Every row comes from one small tree of marks. The marks that hang from a mark follow it in brackets, in the order of their numbers. Every link used is in the known rows. Which tree was each row made from?
Known rows:
K_839{K_483{K_59 K_557 K_657} K_540{K_113}}: [ 2.7 34.3 -0.4  2.4 -7.4  2.7 53.5 -1.3 -2.3  9.3  4.3  4.9  1.2  3.6
 -1.8 -5.6  7.7  0.5  5.3 -9.9 -5.0 -3.2 -8.5 15.6  0.5 -7.7 11.2]
K_59{K_483}: [ -7.6 -16.2   4.6   3.4   6.2   5.1 -14.2  -5.3  -0.6  -1.2  -4.9  -2.4
  -1.6  -3.0   0.3  11.5  -0.8  -2.9  -7.2 -10.3  -3.4  -2.3   8.5  -6.1
   1.2   5.3   6.7]
K_483{K_557 K_657{K_59} K_839{K_540}}: [  5.9  13.1  -2.7   0.2 -11.1  -6.8  21.7   6.0  -0.5  -0.7  -3.4   0.8
  -8.0   1.7   2.1  -6.9   4.1   2.2  -4.7   8.1   1.7  15.9   6.6  14.0
   0.9  -6.0   8.2]
K_557{K_657}: [ -3.6 -17.1  -5.7   0.3  11.7   7.7 -18.4  -7.1   1.6   2.0  -1.3  -1.9
   6.0   0.3   2.1   4.6  -4.7  -0.2  -3.7  -7.4  -3.2  -9.5   3.2  -2.1
   0.8  15.0  -0.8]
K_657{K_59{K_483} K_317 K_557}: [  3.5 -15.3   2.7  -5.7 -11.2  -6.6 -45.4  -1.0   2.0  -7.2   0.4  -1.4
  -3.6  -9.6  -3.4   2.0   3.7  -4.9  -2.9   6.9   4.1  15.2  12.3 -24.0
  -4.6  -4.7 -14.4]
K_540{K_483{K_657}}: [-3.4 -8.7 -0.2 -0.9 11.6 11.2 10.3 -7.2 -3.8 -2.0 -1.7 -4.2  2.3  1.6
 -2.0  2.9  6.9 -3.7 -5.7 -1.4 -0.3 -5.1 -6.2  5.5 -0.4  5.8  3.8]
K_540{K_483}: [ -6.7 -11.1  -4.6   2.5  16.2   8.7  -4.0 -10.9  -4.2  -2.2  -1.6  -1.2
  -0.8  -3.4  -1.2   5.6   4.3  -1.6  -4.6  -7.4  -2.1  -6.0  -9.0   3.5
  -0.8   9.2   2.7]
K_557{K_59 K_483{K_657{K_317} K_839}}: [ -1.0  -9.5   9.4  -2.2  -0.4   1.2   4.0   4.8  -1.0  -3.6   2.7  -6.9
  -0.9   0.9   1.8  -2.2  -7.6   3.4   0.1   2.0   2.4  -1.1 -18.5   1.9
   0.6  -1.0  -1.9]
K_540{K_113 K_483}: [ -9.5  -6.6  -7.8   3.9  19.3   8.0   5.4 -12.8  -5.9   6.7  -1.4   1.5
  -2.5   0.5   0.8   9.3   3.7  -2.2  -7.2  -5.3  -2.5 -10.2 -17.0   5.8
  -3.2   8.6   1.9]
K_59{K_483{K_839{K_540}} K_557{K_657}}: [ -2.2  21.4  -3.7   8.3  12.0  -2.6  -0.8  11.5   2.8   3.1  -9.3   3.5
  -7.8   6.8   3.5   6.2  -6.3   0.6   4.2  -0.1  -1.6 -13.3  27.0   0.2
   6.2  -2.8  15.9]
K_540{K_113 K_483{K_657{K_317 K_557}}}: [  2.5  -2.3   6.6  -5.5   4.5   1.4   5.5  -5.8  -0.9   3.4   3.5  -0.2
  -0.2  -1.2  -7.5   1.1   7.9  -4.8  -4.6  11.4   4.4  -5.9 -13.0  -6.4
  -6.8  -5.5 -13.3]
K_557{K_657{K_59{K_483{K_839{K_540}}} K_317}}: [  3.2   6.2  -4.5   1.3   2.0  -6.6 -17.2  12.4  -0.6  -1.1  -5.3   7.0
 -16.1   0.8   6.8  -2.8  -6.0   4.0   3.7   9.2  -0.8  -4.0  17.2 -14.1
  -0.9  -6.4   0.3]
K_483{K_657 K_839{K_540}}: [  2.9  13.5   3.9   4.5   0.4  -0.7  22.8   2.5  -2.2   1.6  -4.3  -1.7
 -19.0  -1.0  -5.9   0.3  -1.1   2.4  -8.6  -3.7  -1.1  -4.0   7.4  14.6
   3.0  -1.3  14.9]
K_657{K_59{K_483} K_557}: [ -0.7 -14.2   0.4  -1.3  -3.3  -4.0 -41.3  -1.5   1.5  -5.5  -1.5  -2.4
  -2.3  -8.6  -2.7   3.8   4.7  -4.8  -5.1   2.1   2.8  21.5   9.3 -17.2
  -2.1  -0.2  -7.6]
K_839{K_483 K_540}: [ -0.1  19.6  -3.6   7.5   2.7   3.1   0.7  -8.5  -0.3   3.9   1.7  -0.3
 -13.5  -6.0  -3.9   0.8  -0.5   1.4  -5.7 -21.7  -4.9  -8.2   4.7   3.6
   1.5   3.1  14.0]
K_483{K_557{K_59} K_839}: [ -4.1 -11.9   3.7   4.4  -8.4  -2.6   9.7  -2.4   0.8  -3.2  -4.1  -1.4
   6.2  -2.4   4.5  -0.1   0.1   5.2  -3.2  -5.3   4.1  11.8  -0.6  15.6
   3.5   6.9   2.8]
K_483{K_59}: [ -3.3 -11.8  -8.1  -0.9  -4.2   6.7  -1.6  -7.0  -4.8  -2.4   0.4   0.1
  -0.7  -5.3  -6.9   0.8   0.5  -0.1  -3.6 -14.3  -3.5   2.8  -3.2   8.2
   0.7   8.6   1.8]
K_657{K_317 K_557{K_59{K_483{K_839}}}}: [  0.8 -10.9  16.0   1.5 -10.7  -8.6 -21.5   4.2   2.2  -7.6  -3.0  -1.6
  -8.8  -9.1  -4.1   2.5   0.2   2.3  -2.7   2.2   7.9   6.4   9.2 -13.2
  -0.2  -2.5  -6.6]
K_657{K_317 K_557{K_483}}: [  3.8 -16.2   6.5  -5.0  -0.8  -3.9 -33.0  -1.3   4.7  -1.5   8.4  -2.6
   1.9  -7.1  -7.8   0.3  -5.1  -2.5  -1.3   0.4  -1.1   1.4  -8.1 -15.1
  -2.7  -0.9 -13.0]
K_657{K_59{K_483}}: [ -5.5 -16.8  -6.4   0.7   1.8   1.5 -30.4  -4.1  -3.0  -4.1  -3.3  -3.1
  -0.3  -4.4   4.9   7.1  -0.6  -2.8  -5.9  -5.4  -1.8  11.1   7.8  -9.8
   0.0   2.1   0.3]
K_59{K_557{K_483}}: [ -6.3  -1.6  -7.4   2.2  10.5   3.5 -17.2  -2.2   2.6   1.0   3.0  -6.1
   4.6   2.0   1.4   6.8  -6.2  -3.5  -2.4  -9.2  -3.6  -4.1  -7.8   2.1
   4.1   2.9   5.8]
K_540{K_483{K_59 K_557 K_839}}: [-4.6 -1.1 -3.3  2.7 -3.7  1.0 41.5  0.8 -5.1 -4.0 -3.7 10.0 -0.7  2.3
 -3.9 -7.7 10.2  2.8 11.7 -2.7  0.5  7.2 -3.9 18.0  0.6 -1.2  5.2]
K_557{K_59 K_483{K_839{K_540}} K_657{K_317}}: [  0.8   3.3  -1.0   1.6  10.2  -1.9 -11.3  11.0   1.3   1.7   2.5   1.2
  -2.2   3.0   7.8  -5.9 -18.1   8.4   4.1  -0.4  -1.7 -14.5 -15.6  -4.6
   1.8   1.5  -2.2]

Which tree is each row?
[  0.9 -17.6  11.8  -2.9  -7.9  -2.7 -39.1   0.0   2.9  -7.1   0.6  -5.0
   7.5 -10.3  -0.4   4.7  -1.0  -1.7  -7.6  -2.3   5.9   4.8   4.1 -19.5
  -0.7   1.3 -11.5] -> K_657{K_317 K_557{K_59{K_483}}}
[ -5.4  -3.3 -11.0   1.0  19.5   5.3 -21.5  -0.1   5.5   3.6   3.2  -3.7
  17.3   8.0   6.4   4.5 -10.4  -2.5   6.1  -3.0  -5.2 -12.0  -5.7  -2.4
   4.8   7.5   0.8] -> K_59{K_557{K_483 K_657}}
[ -5.7 -12.8   9.1   4.7   1.4  -1.9  10.7   5.3   2.8   1.2  -7.4   5.5
  10.8   8.2   6.0   2.8  -1.6   1.5  11.1   4.3  -1.8  -3.7  19.0  -1.5
   2.3   2.7   5.5] -> K_59{K_483{K_557{K_657} K_839}}
[ -0.5  -2.8  -7.4  -5.8   8.9   5.6   2.7  -5.5  -6.1   2.2   2.3  -0.7
  -1.9   2.9   1.5  -0.1   6.8  -3.7  -4.9  11.9   2.8  -1.5 -18.5  -3.0
  -6.5  -2.1 -10.0] -> K_540{K_113 K_483{K_657{K_59 K_317}}}
[ -3.0  13.1  -1.2   7.2  -2.4  -5.6  25.1   2.1  -1.3   8.1  -2.7   3.8
  -3.2  -1.4   7.2   2.9  -2.8   7.2  -7.7  -6.1   0.8   0.1 -11.7  16.1
   3.1   2.4   7.2] -> K_483{K_557{K_59} K_839{K_540{K_113}}}
[ 2.9 29.1  4.3  5.2 -0.4  1.8 41.1 -6.8  0.6 11.8  3.1  1.4 -0.1  4.5
  0.7  1.5  5.8  0.1 -1.1 -8.7 -3.6 -8.4 -7.9 12.5 -0.2 -5.6 12.4] -> K_839{K_483{K_557 K_657} K_540{K_113}}
[ -5.8   1.9  -7.0   4.9  16.1   1.0  -4.4   5.7   5.0   4.7  -0.8   0.0
   3.1   9.3   3.9   2.2 -11.7   0.6  12.3  -0.2  -2.9  -9.0   0.2   4.3
   4.9   4.5   6.2] -> K_59{K_557{K_483{K_839} K_657}}
[ -8.9  -0.4  -3.7   8.2  14.4   3.3  24.6  -6.8  -6.4   7.1  -4.9   5.9
 -22.0   1.2  -2.0   7.7   2.9   0.7  -0.7  -3.4  -0.6  -8.1 -12.0  12.4
  -1.9   6.3   5.5] -> K_540{K_113 K_483{K_839}}
[ -3.0  -5.3  -1.6   2.0 -14.6  -1.7  31.1   0.6  -2.2  -1.6  -2.5   6.0
   0.8  -1.4  -5.4  -4.5   5.7   3.4   7.2  -4.8  -0.6  10.7   8.0  17.9
   1.1   1.3   4.9] -> K_483{K_59 K_557 K_839}
[  6.9 -11.8   0.5  -9.5 -15.7  -1.2  -4.1  -3.7   1.4  -6.3   2.6  -3.8
  15.0   0.2   3.7  -5.2   6.9  -2.4  -4.3  11.8   3.8  14.0  -1.7   0.0
  -2.7  -3.9 -10.9] -> K_483{K_557 K_657{K_59 K_317}}
[  5.4  -6.0  22.4  -1.6 -14.4  -8.0   2.0   6.1   2.9  -4.8  -3.5  -1.7
 -10.4  -2.1 -11.0   2.5   3.3  -2.6   1.0  13.1   5.6   4.2  19.4 -10.1
  -2.7  -9.3  -2.0] -> K_59{K_483{K_657{K_317 K_557} K_839}}
[  9.9  17.0  -7.3  -1.7  -5.7  -4.5  -6.4  -0.2   4.1   0.9   5.1   5.4
   7.0   2.0   9.0 -12.0   1.5   2.6   8.2   1.6  -1.2  -2.0   8.2  -8.6
  -1.7  -6.6  -4.9] -> K_839{K_483{K_557{K_657{K_59 K_317}}} K_540}
[  1.5  -9.5  -4.1   0.2  -0.2 -10.2 -21.8   3.5   0.6  -1.1   2.5  -0.7
 -14.7  -5.7  -4.1  -4.7  -2.8  -0.2   3.8   4.7   1.4  24.3  -2.9  -5.7
  -2.8  -0.6  -7.7] -> K_657{K_59 K_557{K_483{K_839}}}
[ -5.0 -13.7  -1.7   4.0  14.6   2.5  -2.7   2.3   1.1   4.8  -0.1   2.0
  -3.3   5.8   3.4   0.5 -11.9   2.9   9.8  -2.0  -5.1  -7.2  -5.7  -0.1
   1.5   9.3   2.7] -> K_557{K_483{K_839} K_657}
[  2.9  22.8  -1.0  -3.4 -11.8   5.1  17.8  -3.8  -0.9  -4.8   5.4  -3.8
   3.2   1.7  -9.8  -5.0   6.4  -3.5   8.3  -6.4   1.8  -5.1   5.6   7.5
   2.5  -9.8   4.9] -> K_839{K_483{K_59{K_557} K_657{K_317}}}
[ -3.1 -11.0  -2.6  -2.7  13.4   5.1   3.5  -3.5   1.2   3.8   1.3   3.8
  30.4   7.3  15.3  -0.7   0.9   2.9   5.3   6.9   2.3 -13.3 -24.2  -3.4
  -2.5   5.1 -15.4] -> K_540{K_113 K_483{K_557{K_59 K_657{K_317}}}}
[  0.6 -14.2   4.1  -0.8  -5.6  -4.0   1.9   2.7   3.9  -3.2  -1.3   2.0
  16.9   2.3   7.6  -5.3  -3.2   7.4   5.4   5.2   4.6  -3.6   2.0   2.6
   1.1   4.2  -8.1] -> K_483{K_557{K_59 K_657{K_317}} K_839}
[  0.0 -12.8  -1.7  -0.2  -3.0  -3.4 -21.8   5.7  -0.4  -3.9  -5.0   4.1
  -6.7   3.3   6.6  -1.5  -3.9   2.1   7.4  11.5   1.2   0.5  16.5 -14.6
  -2.5   0.9  -5.7] -> K_557{K_657{K_59{K_483{K_839}} K_317}}
[-5.5  3.6  5.9  1.0  2.1  5.6 -4.2 -0.3  2.4 -2.7 -5.2 -8.0  9.4  4.6
  0.9 11.7  1.5 -7.2 -4.5 -2.5  0.5 -5.5 15.6  0.2  4.5 -1.5 11.3] -> K_59{K_483{K_657} K_557}
[  7.2 -13.4  -2.4  -7.3 -10.9  -7.1 -43.3  -6.5   1.9  -6.1   4.0  -2.9
  -4.5 -11.9  -7.1  -2.0   4.0  -2.7  -7.6   5.0   4.9  17.8   4.0 -13.2
  -5.1   0.4 -18.3] -> K_657{K_59 K_317 K_557}
[  1.0 -19.8 -11.0  -6.7  11.1   3.0 -40.2   1.4   1.2  -0.8   6.2  -0.8
  12.6   4.0   8.9  -6.0 -10.6  -0.4   6.6   5.4  -3.1   0.9 -11.3 -17.1
  -3.4   4.5 -15.6] -> K_557{K_483 K_657{K_59 K_317}}
[ -2.9 -14.8  -1.8   0.1  -6.7  -1.6 -16.0  -2.5   0.7  -4.5  -3.5   0.3
  13.4  -1.5   9.2   3.2   5.1  -4.2  -1.0   0.8  -0.7  16.4   7.3  -6.4
   0.4   0.2  -2.6] -> K_657{K_59{K_483{K_557}}}
[ -2.2  17.7  -5.0   3.0  17.9   9.1  25.3  -4.3  -5.5   9.5  -0.9   0.0
  -5.8   3.1   0.1   3.8   3.6  -1.7 -10.4  -2.4  -3.1 -15.6 -15.7   7.7
  -0.7   0.1   8.9] -> K_839{K_540{K_113 K_483{K_657}}}
[ -5.2  13.9 -15.6  -0.8  13.9   7.1   7.3  -6.3  -5.0   3.4  -0.3  -3.8
   5.0   7.7   3.4   4.6   7.3  -5.8  -4.1   9.9   3.7   4.9 -12.6   7.0
  -0.6  -0.6   0.1] -> K_540{K_113 K_483{K_657{K_59{K_557}}}}
[ 3.0  8.0 -1.3  4.9 -1.5 -4.8 18.0  6.3  4.3  4.3 -4.1  7.1 -0.3  4.3
  3.1 -2.7 -3.5  5.8  2.6  1.2 -2.8 -6.5 11.5 10.0  3.1  3.0  7.1] -> K_483{K_557{K_657} K_839{K_540}}
[ 0.4  3.3  2.0 -4.8  2.7  2.5 -8.3  2.3  5.6 -0.8  5.1 -8.3 10.5  6.0
 -2.1  2.5 -5.4 -5.0 -1.8  3.1 -1.1 -9.3 -8.6 -1.3  1.2 -4.7 -1.8] -> K_59{K_557{K_483{K_657{K_317}}}}
[  0.7  23.4   0.0   2.5 -11.1  -2.8  59.5   7.3  -3.6   8.7  -1.9   7.8
  -4.6   5.2  -4.6  -3.8   4.4   3.4   1.2   1.4  -2.8   0.3  -6.1  23.0
   0.5  -8.0  11.0] -> K_483{K_59 K_557 K_657 K_839{K_540{K_113}}}
[  2.7 -19.2 -12.1  -6.5   2.0   1.7 -37.0  -4.0   1.2  -2.3   2.4  -0.8
   4.8  -0.7   5.4  -2.5  -3.2  -0.2  -1.3   4.9   0.3   1.0   0.8 -11.8
  -3.6   8.2 -14.3] -> K_557{K_657{K_59 K_317}}
[ -1.3  18.9  -9.2   3.2  10.8  -3.8  17.2   7.1  -4.4   9.4   1.5   0.6
 -21.5   4.8   4.8  -1.0  -7.6   2.2  -1.7   4.2  -3.3   4.9 -20.6   7.0
  -1.5  -5.9   6.8] -> K_557{K_483{K_657{K_59} K_839{K_540{K_113}}}}
[ 0.7 10.4 11.8  0.8 -8.7 -2.0 10.9  6.1  1.7 -4.3 -5.9 -2.6 -5.2  4.6
 -1.6  6.5  1.2 -2.2  1.4  7.5  4.1 -8.5 25.3  0.2  3.4 -9.5  8.3] -> K_59{K_483{K_657{K_317} K_839} K_557}
[ 11.6  28.2   7.2  -4.5 -16.7  -2.7  13.9   2.1   0.3  -2.0   7.6   0.7
 -11.0  -7.2 -17.3 -12.5   7.0  -0.5   3.2  -6.7   0.0   1.9   5.1  -4.0
  -1.1 -11.5  -0.4] -> K_839{K_483{K_59 K_657{K_317 K_557}} K_540}
[  5.6  13.1   2.7  -1.6  -9.4 -12.0   3.3  13.8   0.2  -0.9   5.6   6.7
 -19.4  -7.7 -15.2 -10.3  -5.9   2.9   7.4  -2.1  -2.0   2.4  -3.8  -2.9
  -1.3  -9.9  -2.9] -> K_657{K_317 K_557{K_483{K_59 K_839{K_540}}}}
[  6.9  -1.2  11.0  -6.5 -21.1  -5.9  15.9   4.9  -1.1  -6.1   2.0   0.8
 -12.0  -6.5 -18.8  -7.9   6.1   0.0   2.6   9.3   5.3  11.1   9.6   3.5
  -3.9  -7.9  -6.5] -> K_483{K_59 K_657{K_317 K_557} K_839}
[  8.8  -6.6   7.5 -10.9 -16.0  -0.8  -1.6  -0.9   0.3  -6.9   5.4  -2.1
   2.8  -7.3 -17.4  -5.7   5.8  -2.9  -1.7   5.8   3.5   8.4   0.4  -4.0
  -3.5  -4.1 -11.8] -> K_483{K_59 K_657{K_317 K_557}}
[ -2.9 -19.7  -2.5  -1.7   4.7   4.7 -12.5  -3.4   5.7  -2.0  -0.2  -2.2
  33.3   2.2  12.2   0.6  -3.2   3.3  -1.6  -3.4   1.3   1.5  -5.6   2.1
   3.2  13.5  -6.2] -> K_483{K_557{K_59 K_657}}
[  7.5   4.4   2.9  -5.6 -17.4  -1.3   6.8  -6.3   1.8  -3.9   6.0  -2.2
   5.3   0.7   4.2  -7.3  10.6  -1.4   4.6   4.7   2.9  12.3   2.3  -1.2
  -2.9  -7.0  -6.9] -> K_839{K_483{K_557 K_657{K_59 K_317}}}
[  1.0 -19.2  10.0  -2.8  -3.1   1.9 -11.4   1.1   5.5  -1.3  -2.1   3.5
  24.9   5.5   8.6   2.3  -1.2  -1.9   7.1   5.9  -1.6 -12.1  12.7 -15.1
  -0.6   0.1  -6.5] -> K_59{K_483{K_557{K_657{K_317}}}}
[  2.8  23.8   2.5   4.3   3.2   6.1  14.0  -5.0  -0.1   3.1   2.2  -4.9
 -11.2  -2.5  -5.1  -0.6   2.1  -0.3  -6.5 -15.2  -3.5  -7.0   1.7   6.5
   2.1  -1.4  15.5] -> K_839{K_483{K_657} K_540}
[  4.7  36.0   0.0   1.1  -4.7   0.2  30.4  -2.1  -2.3   8.7   6.0   2.0
 -12.1  -3.5 -13.3  -3.6   6.8  -1.0   2.1  -9.1  -1.8   3.1  -8.7   4.1
  -2.3  -6.6   5.2] -> K_839{K_483{K_59 K_657{K_557}} K_540{K_113}}
[ -4.5   5.7   1.2   7.0  10.9  -1.2  -9.7  10.5  -1.1  -0.6  -7.8   1.5
  -4.9   1.2   9.5   3.2 -10.3   6.2  -0.8  -4.9  -0.3 -10.6   8.0  -4.7
   4.9   4.5  10.0] -> K_557{K_59{K_483{K_839{K_540}}} K_657}
